Every row comes from one small tree of marks. The marks that hang from a mark follow it in brackets, in alphabetical order. Every link used is in the known rows. Which tree was each row made from?
Known rows:
M(J(K(L(W)) N S Y(H))): -3.04; 0.08; 0.01; 1.42; 3.21; -1.18; -1.33; -3.51; -2.02; 4.25; -2.63; 0.35; -1.31; 3.63; 2.30; 3.52; -0.34; -0.49; -0.93; -0.53; -4.28; -0.46; 0.58; 1.91; -5.65; -6.48; -1.85; -1.19
N(J(K M S(T)) L(W)): -1.86; -1.47; 0.62; 1.45; -0.87; 0.97; -0.34; -1.04; -5.44; -1.47; -1.57; 2.05; -0.87; 4.55; 2.86; 0.13; -0.03; -1.04; 0.11; -2.47; -2.17; -3.93; 3.07; 1.95; -3.14; -2.18; 2.58; 0.33
G(L(K(J(Y)) M W)): -4.46; -0.67; -0.73; 0.91; -0.19; -0.65; -1.22; -0.26; 0.00; -0.14; -0.61; 0.40; -0.42; 1.30; 0.09; 0.01; 0.21; -2.87; 1.34; 4.40; -2.51; 1.66; 2.27; 2.16; -2.99; -2.70; 1.43; -2.96
G(L(K(J(N S)) M W)): -2.08; -0.44; -0.04; 0.73; 0.96; 0.40; -1.31; 0.74; -2.42; 1.23; -1.89; 0.55; -0.56; 2.73; 0.51; 0.42; 0.24; -0.43; 0.41; 3.32; -1.26; 0.52; 2.97; 1.57; -1.67; -4.11; -1.08; -2.05
Y(H L(M)): -1.17; -0.07; -0.70; 0.49; 0.97; -2.13; -0.77; -1.45; -0.32; -2.21; -3.35; -2.54; 0.02; 0.15; 1.92; 3.29; 1.64; -3.03; 0.60; 4.28; -1.04; 0.81; 1.35; 3.80; -0.75; -0.53; 3.75; -1.65
W(L(K(J(N S(T))) M)): -2.24; -0.43; -1.79; 2.39; -0.34; 0.21; -2.19; 0.47; -3.31; -1.02; -2.96; -0.90; 0.82; 2.87; 1.76; -1.01; -0.12; -0.36; 1.61; 2.83; -1.31; -1.13; 4.44; 1.98; -1.46; -4.61; -0.40; -1.50
G(L(K(J(N S Y(H))) W)): -2.64; 0.18; -0.48; 0.87; 2.59; -1.92; -0.96; 0.49; -1.49; 4.27; -1.25; 0.07; -1.79; 1.97; 0.85; 0.58; 1.10; -1.14; 0.55; 3.42; -3.79; 1.38; 1.47; 1.72; -3.95; -4.79; 0.35; -3.83
J(M Y): -3.87; -0.59; -0.82; 1.82; -0.67; 0.19; 0.88; 0.90; -1.87; 1.06; -1.53; -0.75; -0.59; 1.78; 3.04; 2.00; -0.42; -3.69; 1.31; 4.37; -1.70; -0.10; 1.40; 3.70; -3.80; -2.14; 2.56; -0.16
T(S(J)): -0.17; -1.70; -2.43; 1.10; 0.17; 1.65; -0.96; -0.71; -1.93; -1.10; -3.67; -0.63; -1.00; 3.45; 3.63; 0.54; -1.01; -2.95; 3.00; 3.00; -2.39; 1.38; 1.76; 4.93; -3.39; -1.34; 3.60; -1.15
J(K N Y(H L)): -2.89; 1.29; -0.31; 1.05; 2.66; -2.53; -0.96; -0.57; 1.67; 2.87; -2.49; -1.04; -0.96; 0.62; 2.22; 1.46; 0.70; -2.06; 0.04; 4.10; -3.35; 0.83; 1.44; 1.83; -4.26; -2.82; 1.17; -1.95
W(L(K(J(M N S Y(H))))): -3.91; 0.86; -1.07; 2.51; 1.02; -1.63; -0.59; 1.66; -3.55; 4.79; -1.32; -1.70; -0.95; 1.74; 2.01; 1.70; 0.82; -1.10; 0.87; 2.22; -2.59; -1.17; 2.97; 2.18; -2.76; -4.43; 1.19; -2.07
L(M(J(K N S Y)) W): -3.92; 0.46; -0.83; 2.00; 2.12; -0.33; -1.80; -1.58; -2.05; 1.33; -2.12; 0.77; -1.51; 3.20; 3.06; 3.45; -1.45; -0.96; -1.41; 0.11; -4.02; -0.32; 2.45; 1.08; -5.93; -5.98; -3.10; 0.25
G(L(K(J(N S(T))) M)): -1.44; 0.13; -0.53; 0.75; -0.22; 0.99; -1.58; 1.09; -2.17; -0.31; -3.16; 0.65; 0.58; 2.95; 1.48; -1.19; 0.15; -1.25; 0.96; 3.58; -1.25; -0.60; 4.82; 2.19; -2.01; -4.54; -1.22; -1.78
M(J(K N S Y(H))): -2.49; 1.06; -1.13; 1.95; 3.01; -0.81; -1.33; -1.02; -0.39; 4.31; -2.91; -0.46; -1.35; 2.05; 3.93; 3.27; -0.07; -1.87; -1.03; -0.27; -4.42; -0.29; 2.38; 2.28; -6.16; -5.54; -1.08; -0.54
W(L(K)): -2.47; -2.82; -0.89; 1.71; -0.85; 0.95; -0.97; -0.07; -1.76; -0.27; -3.32; -1.23; 1.16; 0.83; 0.93; -1.43; -0.31; -2.90; 3.34; 3.41; -0.14; -0.17; 1.50; 3.05; -0.38; -1.36; 3.71; -1.79
G(L): -2.02; -2.25; 0.21; -0.18; -0.74; 0.85; 0.21; 0.09; -0.23; -0.24; -3.64; -0.12; 0.55; 2.11; 0.85; 0.76; 0.33; -3.37; 2.21; 4.18; -0.33; 1.12; 1.35; 3.64; -1.87; -1.53; 2.39; -2.71
T(S(J(M Y))): -2.69; -0.38; -1.83; 1.27; -0.63; 0.96; -0.13; 0.15; -3.43; 0.31; -2.34; -0.08; -1.74; 3.64; 4.06; 1.72; -1.56; -3.53; 2.12; 3.05; -3.30; 0.17; 2.32; 4.55; -4.73; -1.95; 3.16; -0.63
S(J(M Y(H L(K)))): -1.81; 2.22; -1.38; 0.83; 0.34; -0.78; -1.39; -1.11; -2.77; 0.03; -0.93; -0.78; -0.52; -0.13; 3.16; 0.55; 0.98; -4.34; 1.07; 3.13; -2.54; 0.09; 1.89; 3.70; -2.09; -0.69; 5.53; -1.20
L(K M(J(S(T) Y)) W): -2.64; -0.42; -1.99; 2.22; 0.33; 0.40; -2.21; -2.36; -4.75; -3.05; -2.10; 1.10; -0.77; 2.29; 3.37; -0.21; -0.91; -2.94; 0.14; 0.83; -3.81; -0.88; 2.88; 2.59; -4.07; -5.17; 0.11; 0.06
S(J(K N(L) Y) T): -3.68; -0.60; -0.88; 0.80; -0.01; -0.20; -2.17; -1.17; 0.18; -0.19; -2.50; 0.96; 0.05; 3.72; 2.31; -1.71; -1.69; -1.91; 1.92; 1.86; -4.24; -0.38; 1.81; 1.49; -6.26; -3.55; 0.72; -1.57
T(S(J(N Y(L(M))))): -2.74; 0.26; -1.88; -0.34; 1.02; -1.56; -1.71; -0.40; -1.64; -1.49; -3.64; -0.67; -1.81; 3.23; 3.06; 1.10; -1.39; -2.65; 1.42; 5.26; -3.30; 2.03; 2.52; 3.15; -3.56; -2.91; -0.45; -2.44
K(J(N S Y) L(M)): -4.21; -0.48; -0.71; 1.33; 1.01; -1.22; -1.00; 0.26; -0.59; 2.98; -2.41; -1.27; -0.79; 4.67; 2.30; 2.91; -0.45; -1.38; 0.83; 3.84; -0.96; 0.91; 2.03; 2.35; -3.73; -6.35; -2.84; -2.02
K(J(M N S Y(H L(W)))): -3.13; 2.63; -1.34; 1.86; 2.42; -3.38; -0.33; 0.10; -3.79; 3.10; 0.57; -0.72; -2.47; 2.66; 2.55; 3.14; 2.61; -0.47; -1.25; 3.05; -3.57; 0.59; 2.09; 2.50; -3.55; -4.92; 0.50; -2.06
W(L(K(J(N)) M)): -3.19; -1.04; -1.90; 2.15; 0.03; -0.17; -1.33; 0.67; -0.29; 0.17; -2.34; -2.08; 1.27; 1.08; 0.92; -0.45; -0.12; -0.79; 1.96; 4.78; -0.99; 0.46; 3.38; 2.39; -1.13; -2.61; 0.21; -1.63

Which tree is each row?
-2.75; -0.12; 0.87; 0.06; 1.09; 0.94; -1.54; -1.74; -2.66; 0.63; -3.42; 1.79; -0.34; 3.54; 1.09; 3.24; -0.72; -0.43; -1.30; -0.53; -2.43; -0.78; 3.21; 1.28; -3.61; -4.91; -3.04; -0.91 | G(L(M(J(K N S)) W))
-4.65; -1.50; 1.11; 1.12; -0.11; -0.45; -0.23; -0.12; -3.83; 1.65; -0.76; 1.51; -2.10; 4.21; 2.75; 1.77; -0.53; -2.11; 0.02; -2.07; -2.35; -2.59; 2.03; 1.18; -4.12; -2.83; 1.82; -0.80 | N(J(K M S Y) L(W))
-3.36; 1.48; -1.00; 1.95; -0.69; 1.78; -1.14; -0.64; -1.36; 1.27; -0.86; 0.45; -0.37; 2.45; 3.79; 2.16; -1.20; -3.35; 1.03; 1.26; -2.67; -0.50; 2.39; 2.71; -5.42; -1.68; 3.59; 0.54 | S(J(K M Y))
-2.25; -0.71; -0.02; 0.94; -0.08; 0.83; -1.77; -0.01; -2.63; 0.16; -1.60; 0.68; -0.50; 2.71; 0.45; 0.72; 0.90; -1.85; 0.97; 1.87; -0.64; 0.26; 2.93; 2.18; -1.06; -3.37; 1.43; -2.24 | G(L(K(J(S)) M W))
-2.95; -2.76; 0.03; 0.42; 1.52; -2.66; -1.14; -0.95; -2.85; -0.75; -2.40; -1.08; -2.00; 1.56; 2.31; 1.66; -0.32; -2.90; 0.95; 0.50; -2.91; -1.02; 0.63; 1.73; -2.50; -1.68; 3.04; -2.31 | N(J(S Y(H)) L(K M W))
-4.44; 0.19; -0.34; 1.30; -0.77; 0.27; 0.05; 0.57; -2.16; 1.90; 0.67; 1.29; -0.65; 1.58; 0.65; -0.61; 0.82; -2.65; 1.09; 3.78; -2.50; 0.32; 2.57; 2.78; -3.05; -2.72; 2.34; -2.05 | G(L(K(J(M Y)) W))
-5.08; -1.05; 0.03; 1.49; -0.31; -0.83; -2.75; -2.84; -3.24; -1.85; -2.37; 1.98; -1.05; 4.28; 1.85; 1.28; -0.74; -2.00; -0.50; -2.78; -4.14; -2.42; 2.66; 1.33; -5.24; -5.87; -0.67; -0.83 | N(L(M(J(K S(T) Y)) W))
-1.88; 2.30; -2.01; 0.93; -0.34; 0.38; -1.37; -0.34; -3.98; -1.68; -1.08; 0.93; 0.28; 1.56; 3.44; -3.08; -0.44; -2.91; 1.11; 5.06; -3.10; -0.37; 3.40; 2.91; -3.08; -2.58; 1.60; -0.30 | S(J(M N Y(L(K))) T)
-1.23; 0.45; -1.15; 0.99; 1.82; -0.18; -2.20; -1.49; -4.54; -1.21; -2.35; 0.64; -0.43; 1.73; 2.27; -0.02; 0.56; -1.40; -0.92; 1.77; -1.64; -0.15; 3.01; 2.29; -0.64; -4.79; -1.96; -0.21 | Y(L(K M(J(N S)) W))
-2.37; -0.51; -2.57; 1.92; 0.00; 0.34; -1.41; -1.44; -3.10; -1.28; -2.64; 0.68; -0.58; 3.47; 4.30; 0.32; 0.02; -3.73; 0.76; 0.69; -3.35; -0.17; 2.93; 3.95; -5.07; -5.84; -0.08; -0.94 | M(J(S(T) Y))
-2.72; -0.58; -0.73; 2.09; -0.17; -0.49; -0.18; 0.60; -5.12; 0.35; -0.60; 0.91; -0.86; 5.09; 1.73; -0.15; 1.21; 0.65; 0.30; 1.44; -2.65; -1.97; 2.77; 2.49; -3.24; -5.13; -0.17; -0.55 | K(J(M N(L(W)) S(T)))
-0.04; 1.34; -2.16; 2.05; 0.89; 0.13; -2.14; 0.71; -2.57; 0.27; -1.49; 0.59; 0.01; 2.64; 2.88; -3.74; 1.97; -1.40; 0.80; 3.52; -1.26; 0.04; 4.57; 2.90; -1.29; -5.11; -0.04; -1.22 | Y(L(K(J(N S(T)))))
-3.08; -2.60; -0.51; 1.49; -1.14; 0.60; -1.23; -0.30; -1.75; -1.87; -3.84; -1.78; 1.35; 0.64; 0.69; 0.29; -0.98; -2.80; 2.73; 3.65; 0.00; -0.56; 1.93; 2.64; -0.01; -0.99; 3.11; -1.32 | W(L(K M))
-3.58; -2.66; -0.94; 0.55; -0.77; -0.30; -1.05; -1.40; -0.45; -2.46; -3.29; -0.87; 0.74; 1.99; 1.67; 1.48; 0.24; -3.29; 0.94; 0.93; -1.31; -0.53; 2.09; 4.00; -1.93; -2.66; 0.54; -0.82 | N(L(M(J)))
-1.90; 2.51; -1.37; 1.20; 2.40; -1.84; -2.30; -2.19; -1.77; 1.01; -2.81; 0.71; -0.85; 2.29; 3.68; 0.87; 1.17; -1.84; -1.44; -0.03; -4.76; -0.75; 3.73; 2.28; -5.08; -6.07; -1.11; -1.42 | M(J(K N S(T) Y(H L)))
-2.67; -2.18; -1.25; 1.94; -0.47; 0.33; -1.28; 0.81; 0.90; 1.31; -1.20; -0.66; 0.54; 1.51; 1.10; -2.90; 1.39; -2.92; 2.54; 2.46; -0.78; 0.05; 2.13; 3.51; -1.22; -2.38; 3.00; -1.52 | N(L(K(J)))
-3.34; 0.66; -0.93; 0.71; 0.70; -0.80; -2.84; -2.60; -2.03; -1.83; -2.18; 1.00; -2.30; 3.46; 2.20; 1.73; -1.22; -2.35; 0.82; 1.52; -3.99; 0.93; 2.30; 2.14; -4.27; -2.19; 2.27; -1.81 | T(S(J(K Y(L(M W)))))
-2.93; -1.74; 1.00; 1.48; 0.18; 0.96; -0.91; -3.12; -0.78; -0.23; -2.87; -0.16; 0.37; 3.06; 0.66; 2.86; -1.14; -1.09; 0.96; 2.22; -0.70; -0.60; 0.54; 2.05; -2.60; -2.09; 1.62; 0.01 | J(K(L(M W)))
-3.41; 0.95; 0.16; 2.30; 0.73; -0.44; 0.29; -0.25; -0.33; 3.14; -1.72; -1.03; -0.85; 0.74; 3.04; 3.83; -0.04; -2.83; 0.20; 2.09; -3.09; -1.32; 1.65; 2.78; -5.07; -1.43; 4.21; 0.26 | J(K M Y(H))
-1.97; 0.80; -2.11; 1.43; 1.63; -0.78; -2.28; -1.79; -4.97; -1.12; -1.51; 2.09; -0.86; 2.38; 2.97; -3.12; 0.52; -2.03; -0.32; 2.16; -4.09; 0.05; 3.06; 2.30; -3.30; -6.54; -1.90; -1.22 | M(J(N S(T) Y(L(K W))))
-1.37; -2.63; 0.13; 1.09; 0.13; 0.58; -1.20; 1.18; -3.31; 0.54; -4.05; 0.46; 0.23; 3.22; 1.81; -3.40; -0.48; -1.66; 2.12; 2.44; -1.19; -2.08; 2.03; 2.05; -1.79; -4.47; 0.18; -0.81 | J(N(L(K)) S(T))
-4.03; -1.16; 0.62; 1.18; 1.20; 0.08; -0.39; -0.75; 1.33; 4.13; -3.13; -0.17; 0.08; 3.24; 1.75; 0.89; -1.67; -1.75; 1.37; 4.05; -1.76; 0.17; 0.80; 1.83; -4.88; -4.37; -1.16; -1.04 | J(K(L) N Y)
-3.63; -0.95; -2.10; 1.97; 0.66; 0.05; -1.37; -2.13; -1.60; -1.80; -1.37; -0.05; -0.23; 0.42; 2.58; 0.37; -0.90; -3.49; 0.56; 2.83; -3.54; 0.68; 1.78; 3.04; -3.68; -3.11; 0.77; -0.01 | L(K M(J(Y)) W)
-3.27; 0.12; -0.57; 1.15; 2.45; -0.89; -0.66; -2.99; 1.32; 3.92; -3.07; -0.86; 0.20; 1.91; 2.50; 2.44; -0.44; -1.74; -0.12; 1.68; -3.94; 0.08; 1.41; 3.03; -5.55; -4.81; -1.25; -1.02 | M(J(K(L) N Y(H)))
-1.23; -0.54; -0.32; 1.76; -0.33; 2.46; -1.97; -3.42; -2.87; 0.21; -3.70; 1.65; 0.82; 4.77; 3.06; 0.41; -0.10; -2.14; 0.44; -2.07; -1.35; -2.22; 3.38; 3.51; -3.53; -5.81; -0.32; 0.15 | M(J(K(L) S(T)))
-2.27; 0.26; -1.60; -0.01; 1.12; -0.79; -2.31; 0.05; -1.90; -0.78; -3.50; -0.23; -1.38; 1.99; 2.87; -1.26; -1.68; -3.03; 1.81; 5.27; -2.97; 1.24; 3.08; 2.79; -2.62; -2.59; 0.12; -1.78 | T(S(J(N Y(L(K M)))))
-3.80; -1.20; -1.13; 0.85; 1.46; -2.11; -0.54; -4.71; -1.29; -1.16; -2.47; -1.57; -0.34; 1.85; 1.76; 4.57; -0.05; -2.48; 0.15; 2.35; -3.81; 0.86; -0.08; 3.96; -4.07; -3.45; 0.80; -1.70 | K(L(M(J(Y(H))) W))
-0.24; -0.46; -0.95; 1.34; 1.89; -1.23; -0.96; -1.92; -1.91; -0.75; -1.70; -0.95; -0.33; -0.51; 1.27; -0.56; 2.01; -2.45; 1.05; 4.06; -2.02; 0.83; 0.39; 3.35; -0.47; -0.60; 5.14; -1.57 | Y(H L(K W))
-0.76; 0.02; -2.14; 2.91; -0.44; 1.42; -2.10; 0.24; -2.35; -1.54; -2.07; -0.39; 0.26; 2.43; 3.25; -0.82; 0.60; -2.28; 1.20; 2.20; -1.02; -0.97; 4.26; 3.14; -2.04; -3.71; 2.01; 0.15 | L(K(J(S(T))) M)
-1.47; -1.54; -1.25; 0.43; -0.56; 0.68; -2.08; -0.83; -1.90; -3.56; -3.54; -0.31; 1.35; 2.14; 1.93; -2.51; -1.60; -1.94; 2.42; 3.66; -2.25; -0.94; 2.29; 2.45; -2.38; -1.83; 1.33; -0.40 | S(J(N(L(K M))) T)
-1.86; -0.39; -1.67; 1.61; -0.66; 0.51; 0.62; 0.40; -4.84; -1.63; -1.82; 0.40; -1.11; 3.50; 5.45; 0.99; -0.54; -3.44; 0.68; 1.64; -2.32; -1.52; 3.49; 3.64; -4.27; -2.76; 1.93; -0.18 | N(J(M S(T) Y))
-4.14; 0.94; -2.22; 1.46; 1.62; -3.10; -1.16; -0.59; 0.04; -0.66; 0.07; -0.85; -1.11; 2.09; 1.59; 1.19; 1.17; -1.10; -0.09; 6.09; -3.19; 2.78; 2.09; 2.20; -3.44; -4.00; -1.12; -2.49 | K(J(N Y(L(M W))))
-2.18; -0.30; -2.17; 0.18; 0.26; -0.77; -1.88; -1.00; -1.85; -1.03; -2.79; 0.15; -1.90; 3.32; 3.17; -0.30; -0.24; -4.11; 2.36; 3.46; -2.94; 2.20; 2.04; 4.22; -3.27; -2.50; 2.72; -3.04 | T(S(J(Y(L))))
-3.93; -0.92; -0.90; 1.82; -0.87; 0.89; -1.93; -2.68; -0.65; -1.71; -3.50; -0.65; 1.37; 1.70; 1.50; 2.60; -0.61; -2.16; 0.70; -0.58; -1.48; -1.04; 3.49; 2.76; -2.43; -2.45; 0.90; -0.71 | W(L(M(J(K))))
